Known rows, with every way that one mark hangs from another:
madus{pizot}: [-2.342,-1.348,-1.602,0.454,-0.760,-2.467,4.063,-4.842,2.228,1.994,1.772,0.295,0.214,0.041,1.389,3.079,-0.620,3.168,-0.391]
pizot{dopif madus{kigug rakifes} mulesi}: [1.729,0.720,0.407,0.270,0.142,1.138,-3.234,1.541,1.646,1.076,2.234,-2.008,-0.321,0.753,-1.255,-2.228,-2.441,-5.263,-1.811]
dopif{pizot{madus{kigug rakifes} mulesi}}: [4.637,-0.309,-0.148,-2.290,-1.574,-2.830,-4.070,-0.443,-0.601,5.178,-1.152,-1.279,-0.343,1.092,-0.396,-0.950,-0.341,-1.694,-1.236]
dosep{pizot{madus{kigug} mulesi}}: [4.276,1.715,3.237,-0.501,-0.177,-1.172,-0.957,-1.606,1.610,2.498,-1.751,-1.075,-0.836,-0.986,-1.369,-0.029,-1.219,-0.630,0.310]
mulesi{pizot{dopif madus{kigug rakifes}}}: [-0.362,0.818,-0.831,-2.700,0.289,-1.963,-0.184,-0.540,-2.888,2.151,0.141,2.019,0.302,0.997,0.747,-0.661,-0.555,-0.931,0.893]
dopif{pizot}: [3.601,-2.645,-0.910,-1.359,0.795,-5.048,0.890,-3.342,-0.919,4.310,-0.281,0.389,0.542,-0.953,0.302,1.821,-0.367,2.234,-0.832]
dosep{gobu}: [0.442,-3.217,0.087,-0.099,1.787,-2.007,4.418,-3.388,1.753,4.578,2.631,-0.114,2.770,-0.978,0.819,2.165,-4.060,1.552,-2.025]
refu{pizot{madus{kigug rakifes} mulesi}}: [0.048,-1.949,-0.330,0.338,-1.821,-0.295,-0.415,-0.926,3.883,1.482,2.786,-1.405,1.144,1.422,3.317,0.506,-1.927,0.607,-3.424]
refu{pizot{dopif madus{kigug} mulesi}}: [0.793,-2.856,0.055,0.872,0.767,-0.102,1.829,-0.916,5.286,-0.954,3.038,-0.788,0.999,0.668,1.919,0.290,-2.593,-1.151,-3.029]
kigug{madus{pizot{dopif mulesi}}}: [-1.001,-2.087,-3.983,1.053,0.137,-1.351,3.470,-5.054,3.876,-1.547,1.954,-0.277,0.593,-0.808,-0.694,-0.388,-5.438,-0.090,-1.263]
dosep{pizot{dopif madus{kigug}}}: [3.409,2.036,2.111,0.126,2.790,-1.098,0.171,-0.701,-0.623,1.107,-1.423,-1.272,0.145,-1.592,-1.600,0.123,-0.891,0.426,0.631]
refu{pizot{dopif mulesi}}: [-0.112,-3.989,-0.280,1.589,2.186,-0.657,4.349,-2.834,5.605,-1.073,3.571,0.705,0.618,-0.131,2.674,1.901,-2.334,0.773,-2.959]
dopif{pizot{madus}}: [5.397,-2.048,0.993,-1.693,0.207,-5.038,-0.528,-2.173,0.210,4.492,-2.031,-0.448,0.752,-0.487,0.522,0.562,-1.568,0.753,-0.236]
pizot{madus}: [3.065,-2.306,2.255,0.364,-0.558,-3.411,1.235,-2.267,2.818,2.413,0.727,-1.016,1.527,-1.383,1.381,0.729,-4.246,0.136,-0.600]
madus{kigug pizot{dopif} rakifes}: [-5.671,2.445,-5.910,0.085,-0.725,1.179,-1.466,-0.426,-3.651,2.258,4.223,-1.764,0.307,2.027,-0.183,0.865,2.579,1.959,-1.989]
pizot{dopif madus mulesi}: [4.111,-1.791,3.326,0.879,1.703,-0.685,0.939,-0.939,5.828,-0.155,0.673,-0.376,-0.538,-0.657,-0.721,-1.141,-4.744,-5.379,-0.470]
madus{kigug pizot{dopif mulesi} rakifes}: [-4.839,2.478,-5.024,-0.034,-1.433,2.089,-2.194,-0.396,-1.471,1.988,4.123,-1.491,-0.928,2.625,-0.766,0.179,2.235,-0.491,-2.218]
kigug{madus{pizot{dopif} rakifes}}: [-2.659,-0.576,-5.549,1.026,0.257,-0.996,1.538,-3.803,0.355,-0.145,2.104,-1.292,1.375,-0.252,0.569,-0.381,-4.380,2.263,-1.420]
pizot{dopif madus{rakifes} mulesi}: [3.059,-0.088,2.408,0.735,1.390,0.327,-1.517,0.480,3.687,1.080,0.620,-1.161,-0.613,0.271,0.158,-1.637,-3.947,-4.610,-0.820]
madus{pizot{dopif}}: [-2.359,-0.931,-1.764,0.950,1.474,-1.546,4.523,-3.846,2.258,0.524,2.087,0.414,-0.010,-0.087,0.654,2.433,-0.642,1.816,-0.090]
dosep{dodir gobu}: [0.949,-2.455,-1.017,-0.187,2.960,-2.579,4.323,-4.483,-0.248,7.432,1.305,0.647,3.752,-0.224,3.822,4.772,-5.574,2.770,-1.620]

Rows:
[0.535,0.574,-0.881,0.427,1.135,-0.129,-2.221,1.555,-1.358,1.377,2.569,-2.440,1.363,0.024,-0.379,-1.284,-1.946,-1.758,-1.571] : pizot{dopif madus{kigug rakifes}}
[5.474,-0.828,1.277,-1.946,-0.729,-3.444,-2.849,-1.296,0.771,5.157,-2.322,-0.691,-0.498,0.763,0.463,-0.443,-1.374,-1.258,-0.552] : dopif{pizot{madus{rakifes} mulesi}}
[-2.683,-0.743,-5.381,0.707,-1.349,-1.658,1.239,-4.450,0.377,1.004,2.053,-1.406,1.444,-0.112,1.194,0.051,-4.333,3.287,-1.632] : kigug{madus{pizot rakifes}}
[-3.143,1.393,-2.046,0.717,0.320,0.818,0.296,-2.034,1.448,2.046,1.727,-0.310,-1.217,1.773,1.177,1.062,0.163,0.440,-0.660] : madus{pizot{dopif mulesi} rakifes}
[6.226,-2.015,1.906,-1.817,-0.535,-4.100,-1.228,-2.272,2.326,4.312,-2.317,-0.180,-0.460,0.079,-0.146,-0.085,-1.937,-1.719,-0.346] : dopif{pizot{madus mulesi}}
[1.331,-1.001,1.241,-2.338,1.359,-3.304,2.706,-2.214,0.044,1.328,-0.985,3.057,0.156,-0.047,1.160,0.120,-2.047,-0.928,1.930] : mulesi{pizot{dopif madus}}
[2.910,-0.926,1.204,0.376,0.514,0.085,-0.813,0.214,3.749,-0.203,2.261,-1.226,-0.248,-0.122,-2.095,-1.760,-3.298,-5.982,-1.518] : pizot{dopif madus{kigug} mulesi}
[-0.304,0.451,-0.562,-3.244,-2.020,-2.903,-0.632,-1.461,-2.806,3.794,-0.036,1.833,0.433,1.068,1.627,-0.203,-0.400,0.427,0.758] : mulesi{pizot{madus{kigug rakifes}}}
[1.800,0.220,0.623,-0.511,-3.132,-0.234,-3.973,0.204,1.755,3.333,2.000,-2.128,-0.060,0.892,-0.133,-1.457,-2.341,-3.342,-2.077] : pizot{madus{kigug rakifes} mulesi}
[0.476,-0.701,-0.020,-3.101,-1.757,-3.662,1.056,-2.373,-1.306,2.895,-0.042,2.465,0.483,0.381,1.046,0.223,-0.961,-0.060,0.921] : mulesi{pizot{madus{kigug}}}
[3.752,-0.406,-1.038,-2.119,-0.924,-3.700,-3.389,-0.483,-2.769,5.276,-0.975,-1.644,0.892,0.559,0.108,-0.202,0.012,0.768,-1.103] : dopif{pizot{madus{kigug rakifes}}}
[-1.579,-2.155,-4.619,1.169,0.668,-1.991,4.024,-5.122,2.344,-1.453,2.131,-0.562,1.314,-1.202,-0.256,0.091,-5.212,1.549,-1.171] : kigug{madus{pizot{dopif}}}
[-3.332,0.215,-3.851,0.111,-0.946,0.546,1.326,-2.327,1.457,0.248,4.154,-0.417,-0.773,1.177,-1.995,0.922,1.013,-1.480,-1.767] : madus{kigug pizot{dopif mulesi}}
[2.450,0.723,2.190,-0.203,5.785,-0.201,3.970,-2.103,0.245,3.473,-1.411,-0.168,1.322,-1.296,-1.041,1.491,-2.345,1.871,0.202] : dosep{gobu pizot{dopif}}
[-3.015,1.064,-1.829,0.179,-1.999,-0.040,-0.199,-2.962,1.415,3.646,1.566,-0.419,-1.155,1.852,2.013,1.653,0.140,1.806,-0.837] : madus{pizot{mulesi} rakifes}
[0.578,-0.092,0.855,-2.837,-1.178,-3.522,0.634,-2.171,-1.441,3.803,-1.157,2.453,0.267,0.711,2.470,0.289,-1.490,0.909,1.495] : mulesi{pizot{madus{rakifes}}}
[1.660,-3.705,1.798,0.727,-0.708,-1.607,2.567,-2.624,6.791,0.655,1.629,-0.314,1.058,0.362,3.688,1.346,-3.546,0.551,-2.542] : refu{pizot{madus mulesi}}
[0.418,-0.414,-0.207,-2.693,0.515,-2.774,1.576,-1.438,-1.361,1.368,0.192,2.516,0.263,0.330,0.156,-0.376,-1.073,-1.454,1.134] : mulesi{pizot{dopif madus{kigug}}}
